In the rows, 128 means zero.
Known rows, with every step that occurs:
Q/Z/B/V: [123 146 117 121 143  60 131 101 135  95 141 113 149 185 122 113 102 120
 162 129 151 125 134 128 149 143  82  96 185 125 145]
Y/S/V/B/Z/Q: [ 86 123 130 149 125 123  71 134 132 128 167 113 151 224 142 109 155 126
 142 149 158 135  51 143 137 159  86  95 108 153 127]
B/Z/Q: [107 123 154 108 133 109  85 122 141 123 149 146 176 174 135  97 121 107
 130 140 124 172 107 128 154 134  78  97 161 141 104]
W/V: [124 165 170 114 124 208 100 112 113  80 149 146 160 161  95 120  50 142
 127 125 117 125 114 117 126 121 122  83 151 144 105]
J/W: [131 146 126  79 141 238 133 108 134  68 129 109 136 145 117 141  33  96
  97 148 104 138 154 122 116 142 149  87 159 149 122]
B/Z: [131 129 146 111 128 155 110 133 146 110 141 119 160 183 118 100  90 115
 130 133 115 163 134 132 136 126  99  94 146 129 105]
W/V/S/D: [102 204 123 112 149 206 124 135 124 117 137 150 180 188  60  99  45 154
 129 161 118 139 132 117 100 154 153  84 145 145  89]
W/V/S: [111 195 136 104 144 186 100 115 115  92 125 152 176 172  93 118  58 143
 139 128 119 148 140 111 109 138 131  91 135 149 105]
J/W/V: [136 166 149  93 127 241 114 108 121  56 144 121 149 136 115 136  32 129
 107 123 106 123 135 118 110 117 144  73 165 171 117]
D/S: [148 134 157 108 152 206 121 148 101 115 127 123 126 172  90 106  53 115
 125 155 127 124 144 124 113 135 108  78 144 103  95]
Z/Q/V/W/J: [135 151 159  65 139 149 114  63 135  69 125 137 163 117 128 157  65  42
 123 130 122 131 123 144 180 167 114 104 152 158 141]
Z/Q/V/S/D: [ 91 196 100  93 159 120 118 120 128 138 136 160 176 168  91 122  78 105
 142 183 120 146 137 130 134 195 128 114 126 144 114]
Z/Q/V: [116 150 148  97 136 119 100 103 127 100 144 151 152 129 123 142  91  91
 135 152 115 132 117 130 158 161 100 109 137 140 129]
D/S/V/B/Z/Q: [141 107 158 144 142  89  69 158  99 144 160 110 141 194 148 109 159 142
 158 124 167 118  65 143 131 145  59  91 117 156 120]
S/V/W: [149  99 173  99 157 210 119 105 115  69 131 109 135 189 103 156  72  98
 108 116 147 117  86 153 126 169 126 103 113 140 137]
D/S/V/Q: [143 120 183 129 155 198 127 135 105 120 151 123 103 192 133 142 101 124
 133 125 149 112  84 121 104 123  96  91 109 117 103]
J/W/V/Q/Z: [114 169 146  76 133 179 125  90 135  52 164 107 154 133 186 136  85  95
 119 106 123 117 129  92 114 119 120  79 175 174 145]
J/W/V/B/Z/Q: [115 164 134 105 118 113  71 112 137  79 179 122 185 144 176 122 125 135
 128 104 124 135  98 133 128 120 100  75 170 217 137]
Y/S: [ 95 153 133 111 133 241 123 120 134 102 126 128 133 198  81 103  46 104
 111 173 119 140 130 125 126 154 135  80 135  97  95]
V/Q: [ 97 154 154  95 138 187 128 100 135  91 156 143 145 174 143 135  87  86
 117 129 112 151 112 113 124 134 110  99 138 128 111]
Z/Q: [ 97 142 155 101 144 161  97 104 119 109 140 158 164 158 114 116  82  92
 117 152 116 151 102 121 150 147  97 101 160 136 107]
Y/S/V/B/Z: [108 131 122 146 121 166  97 145 135 114 153  90 131 233 127 110 126 138
 146 143 153 131  80 142 117 152 108  91  97 138 128]
J/W/V/B: [126 186 126  93 124 209  98 108 115  44 161 110 153 141 137 144  55 126
 123 118 109 105 123 126 105 137 145  76 159 198 139]
Q/Z/B/V/W: [135 121 121  98 156  50 132  87 142  77 134  97 159 193 121 128 109  97
 148 109 162 112 137 153 149 169  87  91 183 133 168]
Q/Z/B: [ 99 149 117 103 144 111 119 113 138  91 128 119 142 173 128  84  96  91
 150 123 136 111 126  94 144 152  86  98 178 113 147]
J/W/V/Q/Z/B: [103 177 126  92 137 126 126  84 155  57 168 125 144 148 185 121 112 104
 135  83 130  94 110  82 115 114 101  72 189 166 161]

Rows:
[ 97 190  66 119 167  56 150 125 138 131 131 119 172 219  89  93  95 137
 163 164 156 135 153 124 123 172 106  99 176 127 126]
Q/Z/B/V/S/D
[113 204  94  92 158 166 145 132 128 119 125 130 154 173  72 126  49 115
 138 180 116 144 165 132 113 188 147 116 116 127 114]
Q/V/S/D
[112 132 173 117 142 195 124 105 120  93 163 132 121 187 142 158  97 108
 126 122 136 129  72 118 121 134 107 107 107 135 118]
S/V/Q
[118 150 125 110 122 123  96 134 133  99 154 104 164 187 144 105 116 116
 144 126 124 149 125 138 129 146  99  96 135 154 128]
V/B/Z
[160 116 152 142 139 134  92 170  98 125 152  84 125 205 134 112 127 155
 159 122 157 113  97 147 107 136  82  89 106 139 120]
D/S/V/B/Z
[112 184  94 125 152  80 126 110 145 113 124 148 162 205  94 131  94 142
 164 139 137 155 147 138 121 146 106 101 156 134 126]
Z/B/V/S
[141 145 162  69 145 234 135  83 139  62 115 117 156 146  99 139  29  49
  99 125 118 140 139 138 154 148 135  94 161 137 121]
V/W/J
[182  86 181 107 169 210 116 130  94  98 123 100 115 196  93 143  74 110
 117 119 158  94 106 153 109 161 113  87 113 118 125]
D/S/V/W
[108 179  81 113 160  38 128 103 141 109 118 121 167 196 120 112 110 126
 173 134 152 147 163 117 132 159  92 108 167 131 147]
Q/Z/B/V/S
[142 108 153  80 137  60  92  94 152  96 148 119 178 158 143 140 134  76
 132 111 131 142 122 165 160 170  90 102 138 155 150]
B/Z/Q/V/W
[127 135 145 105 122  71  86 116 144 117 152 132 165 150 141 124 127 103
 152 136 117 151 121 139 166 144  76 108 141 145 127]
B/Z/Q/V
[113 169 111  98 147  48  87 116 151 127 129 142 185 163 140 120 138 112
 164 141 121 178 150 131 147 161  87 112 125 152 129]
B/Z/Q/V/S
[123 180 120  99 122 136 107 110 114  77 151 112 140 147 130 149  83  98
 154 143 114 115 138 138 135 176 123 109 115 157 153]
Q/V/B
[ 69 137 121 133 143 135 129 104 153 106 154 117 105 227 156 106 143  98
 146 126 172  96  65  98 126 148  85  94 130 102 146]
Y/S/V/Q/Z/B
[117 175 154  94 128 220 131  88 141  58 168 138 150 143 160 156  68 114
 101 108 108 126 115 107 100 110 139  69 160 174 124]
J/W/V/Q
[ 92 133 142 123 148  97 124  97 136  96 159 124 117 198 168 121 145  95
 152  97 160  99  64  92 131 139  76 113 139 130 156]
S/V/Q/Z/B
[139 166 119 106 113  83  98 130 139  93 159  96 152 162 151 130 123 113
 161 128 124 135 136 149 139 154  99 108 116 161 152]
Q/V/B/Z
[111 120 147 135 129  87  68 134 119 120 171 124 160 190 162 121 160 126
 149 121 148 136  55 142 147 146  73 109 121 177 131]
S/V/B/Z/Q
[106 127 149 134 137 252 118 126 124 102 130 117 114 215  81 126  59 123
 115 168 145 119  85 130 120 155 130  91 105 104 107]
Y/S/V
[141 127 130 112 150  95 133  86 146  80 140 125 154 200 100 151  96 113
 139 111 147 118 124 170 139 157 107  85 168 138 147]
Z/B/V/W
[127 149 123 135 134 100 131 102 138 100 147 138 148 197  96 133  89 138
 150 137 134 132 124 145 140 134  96  91 167 129 123]
Z/B/V
[ 93 152 145  86 145 146 128  97 133  86 149 117 149 165 165 117 102  66
 133 128 131 141 126  99 135 145 100 106 154 128 133]
V/Q/Z
[ 87 172 146 113 135  93 114  86 142  81 174 146 152 173 166 102 133 111
 158  88 141  99  89  86 134 116  77  84 178 143 145]
W/V/Q/Z/B
[ 87 134 152 128 135 236 131 108 135 104 156 130 113 221 125 141  98 107
 118 150 144 126  70 123 114 140 120  94  95 113 108]
Y/S/V/Q
